Each row comes from the steps of one walk. Every step used is in the known rows, and no mark comes twice. Write the walk behind each row, first mark first.
Known rows
s > b: [ 1.35 -0.62 -3.48  0.28  2.18  1.63  1.45  0.62 -0.51  0.28 -2.88  0.05
 -1.45 -0.41 -0.62  0.88 -1.39]
t > s > f > e: [-0.94 -1.23  1.43 -1.49  0.77 -1.03 -0.89 -0.51  0.29 -5.74 -6.05  1.46
 -4.63 -1.05 -3.33  6.11  1.29]
b > e > t > p: [ 0.33  5.13  1.88  0.38 -1.62 -4.95  0.74  0.05  0.43 -3.51  0.78 -1.27
  0.66 -1.32  0.09 -2.17 -0.41]
s > b > e > t > p: [ 1.59  3.36 -2.04  0.72  0.77 -2.44  2.00  0.72 -0.09 -2.60 -2.20 -1.00
 -0.88 -1.34 -0.65 -0.80 -1.75]
s > f: [-1.70 -2.30 -1.91  1.62 -1.05 -0.90 -0.19  0.10  0.24 -4.14 -4.98  0.14
 -2.66  1.23 -2.05  3.85 -0.32]
t > s > b: [ 1.77  1.72  0.06 -1.30  3.23  1.28  0.57  0.85  0.74  1.08 -5.74  2.71
 -3.63 -2.33  0.35  4.62  1.27]
b > e: [ 0.38  2.80  3.85 -0.52  0.11 -4.03 -1.25  0.83 -0.70 -3.09  1.95  0.81
  1.44 -1.10 -1.15 -3.21 -0.63]
t > s > f > e > b: [-0.37 -1.39 -0.54 -2.73 -0.26 -0.14 -1.51 -0.64 -1.05 -6.29 -7.16  0.12
 -3.44  0.17 -3.67  4.23  1.21]
s > f > e > t > p: [-2.10 -2.56 -3.53  0.88 -2.45 -2.17  1.14 -1.55 -0.29 -8.74 -4.11 -2.97
 -3.23  0.71 -4.30  3.42 -1.44]
p > t: [-1.93  1.54 -2.04 -4.63  0.91  0.17  1.50 -3.70 -2.12  1.76 -1.30  0.30
 -0.64  2.35  0.33 -0.68 -1.96]
t > p > f > s: [ 1.77 -0.57 -4.52  1.17  0.24 -4.17  0.31  0.02  2.78  0.35 -5.03 -2.69
 -2.46  0.68 -1.96 -2.14 -0.93]
s > b > e > t > p > f: [ 0.88  2.86 -1.76  0.58  1.39 -3.17  2.58  0.53 -0.09 -1.88 -3.58 -0.43
 -1.51 -1.94 -0.71 -1.53 -2.37]
t > s > b > e: [ 1.95  3.59  2.66 -1.72  3.35 -1.19 -0.19  1.42  0.28 -0.82 -4.58  3.06
 -2.83 -2.89 -0.39  2.57  0.89]
f > s > b > e > t: [ 2.23 -0.73 -4.60  0.17  1.77 -1.18  0.93  0.06 -5.92 -3.03 -1.72 -3.65
  0.77  0.29 -4.37 -1.41 -3.17]
b > s: [-2.39  0.12  1.74 -0.23  0.71 -0.45 -1.56 -0.96  0.74 -0.63 -2.98  0.21
 -3.47 -1.18  1.42  4.08 -3.40]
p > f > s > b > e > t: [ 0.48 -1.40 -3.43  0.23  2.10 -2.34  1.88 -0.37 -4.89 -1.01 -3.88 -2.15
 -0.39 -0.95 -3.67 -2.17 -3.82]
e > t > p > f: [-0.85  2.27 -2.22  0.98 -1.47 -2.28  3.09 -1.02  1.69  0.47 -3.16 -1.93
 -1.87 -1.03  1.28  0.56 -0.68]
e > t: [-1.35  1.40 -0.62  0.25 -1.32  0.94  2.45 -1.17 -2.56 -0.44  0.54 -1.51
  0.50 -0.83  1.02  1.76 -0.48]

Which walk is each row?
[-0.39 -0.50 -0.55 -2.50  1.00  1.02  2.11 -2.00 -3.48 -4.78 -1.00 -1.43
 -1.64 -2.36 -3.05  2.76 -1.10] : f > e > t > s > b
[ 1.23 -2.10 -3.03  0.01  2.82 -2.82  0.62  0.31 -3.53 -0.67 -4.15 -1.29
 -0.74 -0.48 -4.30 -3.16 -3.50] : p > f > s > b > e
[-0.55  0.44  1.35 -0.31  0.76 -0.78 -0.67  0.43  1.47 -2.31 -7.48  2.66
 -4.57 -1.04 -0.66  7.04  2.22] : t > s > f
[-1.87  1.67  0.33  0.01 -0.80  0.29  2.03 -0.97 -1.58 -2.38 -5.40  0.64
 -3.22 -1.57  0.50  7.26  1.25] : e > t > s > f
[ 2.82 -3.13 -6.76  0.53  2.37  0.97  0.46  0.24 -4.24 -0.83 -3.31 -3.38
 -0.43  1.15 -4.16 -0.13 -2.46] : f > s > b
[-1.92 -1.53 -3.56 -1.45 -1.88  0.83 -2.41 -0.99 -1.78 -4.03 -7.71 -2.11
 -2.31  2.40 -0.65  2.24 -3.09] : e > b > s > f
[ 0.76  2.49 -0.89  0.04  1.34 -1.02  2.06  0.62 -2.78 -2.49 -0.95 -0.44
  0.12 -1.66 -0.93 -0.58 -2.20] : s > b > e > t
[-1.14 -2.64 -1.82 -3.90 -1.11  0.68 -2.23 -2.29 -3.32 -6.33 -1.27 -3.62
 -0.33  0.98 -3.53 -1.76 -3.69] : f > e > b > s
[-2.13  0.64 -2.79 -6.95  0.56  0.29  0.16 -4.14 -3.30 -3.41 -7.24  0.25
 -3.24  2.74 -2.60  2.43 -1.13] : p > t > s > f > e > b
[-0.72  3.90  3.43 -0.37 -0.91 -3.23  0.74 -0.21 -2.83 -3.45  2.39 -0.48
  1.93 -1.56 -0.32 -1.95 -1.03] : b > e > t
[-2.89 -3.58 -2.41  0.34 -1.98 -0.75  1.09 -1.85 -2.82 -8.79 -2.90 -2.27
 -2.20  0.48 -4.62  3.77 -1.88] : s > f > e > t
[ 2.60  0.45 -4.35  0.99  1.39 -5.34  0.37  0.75  2.23 -1.07 -5.49 -2.20
 -2.48  0.20 -2.94 -3.39 -1.99] : t > p > f > s > b > e
[-1.12  4.17  4.30 -0.50 -0.52 -3.74  0.31  0.05 -1.93 -5.06 -2.45  1.34
 -0.99 -2.15 -0.68  2.66  0.29] : b > e > t > s > f
[-2.48 -2.33 -0.23 -1.40  0.04 -1.32  2.19 -2.29 -2.91 -2.96 -0.51 -1.53
 -0.45 -1.81 -2.85 -1.49 -2.72] : p > f > e > t
[-0.48 -0.35 -2.12 -0.87 -1.68 -1.61  1.71 -2.01 -0.62 -5.70  1.25 -3.93
 -0.62 -0.58 -2.87 -0.41 -1.30] : f > e > t > p
[ 0.66  3.31  0.00  0.50 -0.78 -5.94  0.94 -0.23 -1.35 -3.27 -1.05 -2.51
  0.45 -0.87 -1.98 -3.30 -1.76] : b > e > t > p > f > s
[-1.69 -3.12  0.30 -1.61  0.79 -1.91  0.52 -1.45 -1.24 -2.70 -0.74 -0.49
 -0.86 -1.32 -3.52 -2.58 -2.34] : p > f > e
[-2.03 -1.14  1.26 -2.18  0.82 -1.33  1.88 -2.02 -2.33 -2.60 -2.22 -0.14
 -1.77 -2.83 -2.36  0.58 -1.48] : p > f > e > t > s
[-0.24  5.41  5.21 -1.41 -0.01 -3.15  0.55 -0.06 -2.03 -2.88  0.03  1.30
  0.34 -2.87  0.26  0.76  0.52] : b > e > t > s
